What can hang from each mark
z_942: z_370 z_656 z_704
z_656: z_370
z_779: z_739 z_863 z_942
z_863: z_656
z_370: z_863 z_942
z_704: z_34 z_739 z_863

Each row was made from one small tree. The marks that hang from a mark follow it in brackets, in the order of their numbers. Every link used is in the known rows. Write each row's tree.
In the rows, 128 means zero.
Known rows
z_942[z_370[z_863] z_704]: [130 125 113 132 118  64 106 111 126 143 185 136 107 132  93 110 124 137
  98 133 160 112 127]
z_779[z_739 z_863[z_656[z_370]] z_942]: [114 136 142 102  69  57 110 164 100 134 208 120  92 101 129 118 129 153
 124 138 187 128 174]
z_370[z_863[z_656] z_942]: [137 200  69  74 121  49  82 150 111 155 182 116 113 107 108 125 127 120
 101 147 151  99 133]
z_370[z_863[z_656]]: [142 198  52  83 115  32  89 143 105 148 180 111 106 118 111 118 127 133
  99 149 128  98 134]
z_370[z_863]: [131 207  56  92 118  52 109 143 113 140 181 113  93 124 108 120  89 133
  88 150 138 100 139]
z_704[z_739]: [149 213  59 110 107  90 120 167 144 126 184 114 138 122 127 106  69 157
  99 153 103 100 130]
z_863[z_656]: [154 192  57  91 104  69  74 156 121 145 192 114 121 124 121 109 130 143
 127 152 106 108 133]
z_863[z_656[z_370]]: [143 154  49  94 107  76  70 165 100 145 188 121 128 121 118  98 129 147
 129 150 117 107 132]
z_863[z_656[z_370[z_942]]]: [141 156  57  90 109  83  67 168 103 149 188 123 132 117 116 101 129 140
 130 149 128 108 131]
z_704[z_34 z_739 z_863[z_656]]: [167 214  53 107  88  90  73 182 140 115 179 117 146 130 139 112 112 172
  99 137  79  80  63]
z_704[z_34 z_739 z_863]: [156 223  58 116  90 108  93 182 148 107 179 119 133 135 137 113  72 172
  88 139  90  82  69]
z_704[z_34 z_739 z_863[z_656[z_370]]]: [160 188  47 109  90  94  70 188 125 115 176 122 151 128 138 104 111 174
  99 136  85  80  62]
z_779[z_739 z_863[z_656]]: [133 175 104  94  69  49 112 194 125 141 209 112 111 116 127 117 121 148
 118 136 148 125 163]
z_942[z_370 z_656 z_704]: [102  91 135 139 115  78  95 101 148 116 195 148 114 132  92 100 123 134
 111 131 166 119 122]
z_942[z_370 z_704[z_34 z_739 z_863]]: [147 136 115 148  97 104  93 138 149 120 183 140 135 139 113 105 113 164
  98 125 125  99  77]
z_656[z_370]: [123 152  50 108 111 104  97 169 103 132 187 125 111 130 112  95  74 149
 113 152 134 109 139]
z_704[z_863]: [139 202  57 102 104 114  99 163 127 124 196 122  74 146 121 120  79 150
 103 139 117  96 135]
z_370[z_942[z_656 z_704[z_739 z_863]]]: [125 157 130 113 112 118  99 145 152 122 194 132 119 124 112 113  93 132
  99 134 159 103 125]
z_863[z_656[z_370[z_942[z_704]]]]: [145 139  79  98 108  89  67 162 105 151 189 124 134 118 115  99 135 140
 128 146 134 109 131]
z_942[z_656[z_370] z_704[z_34 z_863]]: [114  95 130 133 100 112  75 138 130 105 190 140 114 140 109  94 102 147
  94 129 156 103  87]
z_656[z_370[z_863]]: [119 154  46  99 120  72 101 159  89 137 178 123 104 123 105 102  83 141
  96 149 147 102 137]
z_370[z_942[z_656 z_704]]: [119 153 134 112 113 109  93 136 150 132 197 130 116 123 106 110  92 122
 107 142 169 115 133]
z_656[z_370[z_863 z_942[z_704[z_739]]]]: [126 135  85 107 120  90 103 159 100 144 177 127 125 116 104 101  90 136
  92 143 165 102 132]
z_779[z_863[z_656]]: [138 185  82  90  67  65  83 164 128 144 205 113 125 113 118 110 109 143
 114 123 144 116 155]

Write each row's tree
[124 164  51 102 120  36  90 129 113 140 182 130 108 121 101 115 133 138
 113 141 136 106 125]
z_942[z_370[z_863[z_656]]]
[150 177 122 110  99 123  74 158 141 142 193 126 120 129 117 116 108 137
 110 138 145 104 106]
z_370[z_942[z_704[z_34 z_863[z_656]]]]
[115 156  57  94 123  84  97 164  95 142 180 126 110 116 104 106  84 131
  99 148 163 103 137]
z_656[z_370[z_863 z_942]]
[149 175 115  95 111  60  72 140 120 157 179 118 131 112 107 120 139 123
  95 141 159 101 104]
z_370[z_863[z_656] z_942[z_704[z_34]]]
[110  87 127 128 109 114  91 132 122 111 195 141  98 140 104  96 103 141
  97 128 164 106 127]
z_942[z_656[z_370] z_704[z_863]]
[129 129 131 129 106 106 108 131 152 107 193 133 115 136 115 104 101 147
  89 128 141 100 120]
z_942[z_656 z_704[z_739 z_863]]
[ 90 134 132 112 117  60 130 138 103 110 193 129  66 115 120 119 105 142
 112 166 183 119 156]
z_779[z_739 z_942[z_656[z_370[z_863]]]]
[142 128 114 131 106  51  75 117 127 142 179 134 133 127  99 107 150 143
 103 133 146 107  84]
z_942[z_370[z_863[z_656]] z_704[z_34]]
[164 136 109 125 100 115  97 155 127 134 188 126 127 136 121 101 119 159
 100 131 121  97 122]
z_942[z_704[z_739 z_863[z_656[z_370]]]]
[142 139 112 142 107  59 101 124 140 131 173 133 148 124 104 105 119 152
  86 133 141 102  80]
z_942[z_370[z_863] z_704[z_34 z_739]]
[102 101 132 137 114  46  83  97 141 114 181 144 124 126  92 105 132 133
  92 129 172 110  81]
z_942[z_370[z_863] z_656 z_704[z_34]]
[135 122 116 139 108 109  98 125 135 131 195 143  95 146 101 110 118 149
 109 125 146 109 123]
z_942[z_370 z_704[z_863]]
[110 172 154 110  69  71 135 158 122 126 212 117  74 108 128 127  90 151
 111 142 190 129 182]
z_779[z_739 z_863 z_942]
[ 92 135  66 100 122  61  96 139 111 114 185 130 104 121 103 100  89 131
  98 147 157 106 132]
z_942[z_656[z_370[z_863]]]
[135 178 115  99 119  80 103 137 125 154 184 120 105 118 101 122 100 120
  86 142 174 104 137]
z_370[z_863 z_942[z_704]]
[151 186 125 119 102 121  95 160 154 139 187 122 145 121 118 110  84 140
 102 146 143 107 107]
z_370[z_942[z_704[z_34 z_739]]]
[ 84 139  68 108 129  30  98 109 127 113 185 140  99 120  93 112 115 127
 102 138 160 108 122]
z_942[z_370[z_863] z_656]
[147 124 117 138  96  94  68 130 135 131 189 141 120 142 108 107 145 155
 114 124 132 105  81]
z_942[z_370 z_704[z_34 z_863[z_656]]]
[143 114 112 133 105  96  84 125 129 137 195 142 104 142 103 108 146 149
 117 123 139 108 120]
z_942[z_370 z_704[z_863[z_656]]]
[107  98 134 143 103  89  77 111 150 102 192 151 111 141 100 105 126 145
 103 121 157 107  78]
z_942[z_370 z_656 z_704[z_34 z_863]]
[106  90 126 122 117  80  97 121 117 121 187 135 112 127  97  94 107 132
  91 136 175 111 130]
z_942[z_656[z_370[z_863]] z_704]
[120 151 132 109 112 122  91 140 146 127 199 133 101 129 107 115  95 126
 104 135 167 108 131]
z_370[z_942[z_656 z_704[z_863]]]
[106  97 126 135 123  44 112 100 142 115 181 143 132 119  94 103 129 137
  87 127 166 106 112]
z_942[z_370[z_863] z_656 z_704[z_739]]
[ 88 150 163 109  74  59 130 144 128 111 213 123  75 104 124 124  96 144
 110 139 202 130 177]
z_779[z_739 z_863 z_942[z_656]]
[124 150 103  93  74  59 106 203 113 142 206 118 117 112 124 111 122 146
 119 135 163 125 162]
z_779[z_739 z_863[z_656[z_370[z_942]]]]
[126 131  93 114 113 123  93 165 111 142 188 131 121 125 107  96  83 138
 111 146 161 112 136]
z_656[z_370[z_942[z_704]]]
[165 160 121 126  88 112  72 149 136 134 191 123 117 143 121 109 123 154
 104 134 122 101  93]
z_942[z_704[z_34 z_863[z_656]]]
[118  92 124 132 109 112 103 140 131 106 189 139 121 133 111  92 100 151
  89 127 151  99 118]
z_942[z_656[z_370] z_704[z_739 z_863]]
[146 122 107 129 115  50 103 119 128 143 178 133 141 120 101 105 147 147
  99 131 141 105 114]
z_942[z_370[z_863[z_656]] z_704[z_739]]
[103 188  83  83 128  54  98 135 126 132 184 123 100 110 100 124  94 112
  88 146 174 102 134]
z_370[z_863 z_942[z_656]]
[148 178 119 113 108 131 103 159 146 139 193 126 118 127 117 115  86 139
 100 138 146 102 130]
z_370[z_942[z_704[z_739 z_863]]]
[111  97 131 143 115  75 107 108 155 111 189 146 139 125 100  96 119 144
 104 130 154 113 113]
z_942[z_370 z_656 z_704[z_739]]
